Each row was made from one small tree. The marks that hang from a mark follow it in brackets, in the order of their numbers. Every link used is in the known rows. Write each row's tree.
Known rows
z_485[z_706[z_316]]: [-.46, .03, .30, -.17, -.15, -.15, .22, -.19, .34, -.27, .34, .20, -.27, .18, .16, -.18, -.28, -.03, .01, .12, -.06]
z_264[z_917]: [-.30, .05, .36, -.13, .31, .02, .28, -.36, .27, -.08, .24, .06, -.22, .15, .22, .21, -.01, .05, -.03, .13, -.12]
z_316[z_706[z_90 z_485 z_889[z_81[z_917]]]]: [-.48, .55, .44, -.26, .02, .03, .31, -.33, .48, .19, .38, .25, -.59, -.06, .46, -.07, -.19, .36, .03, .03, .07]
z_706[z_90 z_316 z_485 z_889[z_81[z_917[z_264 z_934]]]]: [-.84, .77, .43, .04, -.18, .17, .32, .04, .37, .15, .39, .12, -.39, -.02, .79, -.14, -.24, .39, -.24, .34, .15]
z_706[z_90 z_316 z_485 z_889[z_81[z_917]]]: [-.56, .69, .30, -.24, -.21, .15, .30, -.15, .58, .13, .36, .18, -.55, -.09, .56, -.18, -.25, .26, -.06, .18, .02]
z_485[z_706[z_90 z_889]]: [-.60, .24, .28, -.17, .04, .00, .37, -.19, .37, -.22, .14, .26, -.47, .20, .34, -.11, -.48, .10, .09, .16, -.10]
z_706[z_90 z_316 z_485 z_889[z_81[z_917[z_702]]]]: [-.68, .67, .31, -.02, -.21, -.01, .46, -.16, .55, .01, .24, .22, -.41, -.04, .51, -.10, -.22, .25, -.09, .20, .03]
z_316[z_706[z_90 z_485 z_889[z_81]]]: [-.54, .32, .37, -.28, -.02, -.02, .34, -.26, .23, .14, .37, .17, -.51, -.03, .49, -.08, -.23, .24, .11, -.03, .01]
z_808[z_264 z_934]: [-.30, .09, .34, -.20, .23, -.10, -.03, -.29, .02, -.02, .18, .26, -.23, .16, .38, .04, -.08, .20, .05, .22, .06]
z_917[z_264 z_702 z_934]: [-.72, .13, .58, .27, .23, -.21, .40, -.06, .05, -.33, .11, .05, .19, .29, .36, .20, -.02, .05, -.21, .32, -.06]
z_889[z_81[z_917[z_264 z_702[z_808] z_934]]]: [-.78, .37, .63, .27, .18, -.27, .26, -.13, .36, -.25, .29, .16, .04, .13, .42, .09, .09, .32, -.08, .35, -.11]
z_81[z_917[z_264 z_702[z_808] z_934]]: [-.81, .31, .57, .35, .26, -.20, .25, -.15, .32, -.32, .20, .19, .03, .20, .35, .08, -.01, .42, -.29, .46, -.10]
z_485[z_706[z_90 z_316 z_889[z_81]]]: [-.59, .28, .24, -.23, -.27, -.06, .32, -.07, .40, -.13, .34, .25, -.46, .03, .45, -.19, -.41, .03, .17, .11, -.07]
z_485[z_706[z_90 z_316 z_889[z_81[z_917]]]]: [-.54, .51, .32, -.23, -.25, .00, .28, -.15, .65, -.10, .35, .33, -.54, .03, .43, -.18, -.37, .16, .08, .16, .00]
z_889[z_81[z_917[z_264 z_702]]]: [-.51, .38, .71, .00, .16, -.23, .41, -.23, .50, -.25, .14, .20, .03, .19, .31, .13, .10, .02, -.08, .17, -.06]
z_485[z_706[z_90 z_316]]: [-.59, .09, .29, -.21, -.15, -.09, .21, -.18, .41, -.21, .28, .23, -.39, .10, .30, -.23, -.42, .10, .03, .13, -.06]
z_877[z_90]: [-.41, .09, .61, -.29, .06, -.03, .12, -.13, .32, -.16, .20, .04, -.03, .17, .20, .02, -.20, -.04, .11, .12, -.26]
z_877[z_90 z_889[z_81[z_917[z_264 z_702[z_808[z_934]]]]]]: [-.70, .44, .69, .07, .03, -.31, .20, -.13, .07, -.09, .21, .29, .15, .00, .41, .02, -.31, .43, .07, .36, -.25]
z_316[z_706[z_90 z_485 z_889[z_81[z_917[z_702]]]]]: [-.60, .53, .46, -.05, .03, -.13, .46, -.34, .45, .06, .24, .30, -.45, .00, .42, .02, -.16, .34, .01, .06, .07]
z_485[z_706[z_90 z_316 z_889[z_81[z_917[z_934]]]]]: [-.64, .58, .36, -.02, -.22, .01, .24, -.03, .50, -.06, .42, .24, -.45, .08, .51, -.08, -.35, .20, .08, .23, .02]
z_889[z_81[z_917[z_264 z_702[z_808[z_934]]]]]: [-.62, .31, .48, .09, .16, -.35, .20, -.29, .32, -.15, .25, .33, -.06, .08, .38, .07, -.05, .38, .01, .32, -.12]
z_889[z_81]: [-.27, .14, .49, -.28, .09, -.12, .21, -.21, .34, -.14, .33, .03, -.11, .12, .23, .10, .02, -.16, .21, .01, -.22]

Which tree is each row?
[-.53, .41, .59, -.01, .01, -.31, .12, -.19, .13, -.05, .26, .25, .07, -.01, .25, .08, -.31, .34, .27, .26, -.35]
z_877[z_90 z_889[z_81[z_917[z_702[z_808[z_934]]]]]]
[-.83, .53, .44, .06, -.22, -.17, .52, -.12, .58, -.25, .15, .42, -.33, .10, .54, -.16, -.34, .22, -.13, .28, .09]
z_485[z_706[z_90 z_316 z_889[z_81[z_917[z_264 z_702]]]]]
[-.62, .39, .73, -.03, .06, -.22, .10, -.22, .25, -.11, .16, .29, -.03, -.01, .35, -.09, -.06, .40, .14, .26, -.15]
z_877[z_90 z_889[z_81[z_917[z_702[z_808[z_264]]]]]]
[-.86, .48, .84, .25, .06, -.23, .25, .02, .11, -.17, .26, .12, .25, .05, .42, .05, -.16, .37, -.01, .40, -.24]
z_877[z_90 z_889[z_81[z_917[z_264 z_702[z_808] z_934]]]]
[-.59, .02, .33, .12, .38, .02, .01, -.30, .07, -.01, .33, .14, -.33, .08, .44, .07, .09, .51, -.06, .35, .03]
z_702[z_808[z_264[z_917[z_934]]]]
[-.64, .39, .27, -.18, .06, .15, .38, -.19, .30, .01, .15, .10, -.47, .07, .47, -.11, -.36, .22, -.06, .17, -.06]
z_706[z_90 z_485 z_889]
[-.64, .23, .18, -.15, -.19, .01, .32, -.10, .35, -.22, .24, .28, -.46, .11, .39, -.21, -.51, .13, -.06, .22, -.04]
z_485[z_706[z_90 z_316 z_889]]
[-.62, .45, .22, -.24, -.26, .10, .33, -.07, .33, .09, .37, .09, -.46, -.08, .59, -.20, -.28, .15, .02, .13, -.05]
z_706[z_90 z_316 z_485 z_889[z_81]]
[-.27, .05, .26, -.11, .35, -.01, .04, -.43, .01, .13, .21, .25, -.34, .14, .42, .17, -.01, .32, .03, .21, .12]
z_808[z_264[z_917] z_934]
[-.49, .30, .40, .01, .19, -.32, .00, -.39, .30, -.06, .24, .42, -.25, .06, .38, .02, .07, .47, .16, .27, .00]
z_889[z_81[z_917[z_702[z_808[z_264 z_934]]]]]
[-.54, .12, .41, -.24, .11, -.06, .21, -.36, .23, .07, .30, .15, -.43, .02, .32, -.12, -.25, .30, -.01, .00, .02]
z_316[z_706[z_90 z_485]]
[-.45, .34, .37, -.28, .05, .03, .31, -.12, .35, -.09, .23, .11, -.29, .05, .47, .08, -.21, .00, .13, .10, -.20]
z_706[z_90 z_889[z_81]]
[-.39, .04, .26, .09, .37, -.17, .21, -.45, -.01, .01, .06, .30, -.21, .18, .39, .27, .03, .31, .02, .23, .12]
z_808[z_264[z_917[z_702]] z_934]
[-.68, .02, .31, .36, .35, -.16, .30, -.28, .10, -.21, .27, .08, -.06, .15, .25, .28, .02, .34, -.03, .32, -.19]
z_264[z_917[z_702[z_808] z_934]]
[-.57, .21, .46, .07, .28, -.18, .10, -.38, .44, -.27, .12, .37, -.25, .14, .26, -.07, .08, .45, -.15, .35, .00]
z_81[z_917[z_702[z_808[z_264]]]]
[-.52, .22, .35, .09, .28, -.25, .00, -.41, .26, -.14, .14, .45, -.26, .12, .32, .01, -.03, .55, -.05, .38, .02]
z_81[z_917[z_702[z_808[z_264 z_934]]]]
[-.79, .71, .34, .18, -.18, .01, .42, -.05, .40, .04, .31, .13, -.32, .02, .60, .00, -.18, .28, -.08, .27, .05]
z_706[z_90 z_316 z_485 z_889[z_81[z_917[z_702 z_934]]]]
[-.58, .27, .30, -.19, .06, .04, .33, -.28, .17, .07, .27, .20, -.50, .03, .43, -.10, -.33, .33, -.10, .08, .03]
z_316[z_706[z_90 z_485 z_889]]
[-.76, .64, .58, .02, .05, .04, .32, -.14, .27, .20, .39, .19, -.43, .02, .69, -.03, -.18, .48, -.15, .21, .19]
z_316[z_706[z_90 z_485 z_889[z_81[z_917[z_264 z_934]]]]]
[-.48, .33, .27, -.26, -.17, .04, .24, -.04, .33, -.09, .34, .14, -.29, -.04, .53, -.03, -.24, .03, .01, .17, -.15]
z_706[z_90 z_316 z_889[z_81]]
[-.63, .25, .26, -.23, -.12, .06, .22, -.18, .32, .01, .30, .08, -.39, -.02, .43, -.23, -.31, .23, -.10, .14, -.04]
z_706[z_90 z_316 z_485]
[-.36, .25, .71, -.31, -.04, -.08, .19, -.05, .08, -.07, .29, -.01, .11, .05, .26, .05, -.23, -.12, .27, .04, -.34]
z_877[z_90 z_889[z_81]]
[-.20, .37, .50, -.24, .10, -.07, .24, -.30, .42, -.04, .40, .27, -.29, .07, .26, .16, .00, .10, -.01, .07, -.04]
z_316[z_706[z_889[z_81[z_917]]]]
[-.30, .49, .78, -.32, -.01, -.04, .16, -.14, .33, -.02, .29, .07, .03, .04, .22, .06, -.20, .00, .18, .10, -.27]
z_877[z_90 z_889[z_81[z_917]]]
[-.71, .54, .43, -.15, -.22, -.01, .36, -.09, .60, -.10, .28, .37, -.48, .04, .58, -.24, -.38, .22, -.12, .26, .08]
z_485[z_706[z_90 z_316 z_889[z_81[z_917[z_264]]]]]
[-.59, .46, .33, -.25, -.04, .09, .39, -.16, .34, .09, .26, .07, -.47, .01, .52, -.11, -.26, .13, .16, .05, -.09]
z_706[z_90 z_485 z_889[z_81]]
[-.74, .03, .41, .26, .26, -.22, .09, -.19, .04, -.29, .18, .20, -.07, .19, .36, .02, .07, .37, -.06, .37, -.04]
z_917[z_702[z_808[z_264]] z_934]
[-.51, .08, .39, .28, .35, -.12, .40, -.25, .08, -.17, .18, .02, .01, .25, .25, .40, .06, .08, -.03, .23, -.09]
z_264[z_917[z_702 z_934]]
[-.44, .03, .38, .07, .36, -.10, .31, -.42, .17, -.12, .02, .23, -.19, .20, .32, .19, .15, .20, -.07, .20, .10]
z_808[z_264[z_917[z_702]]]
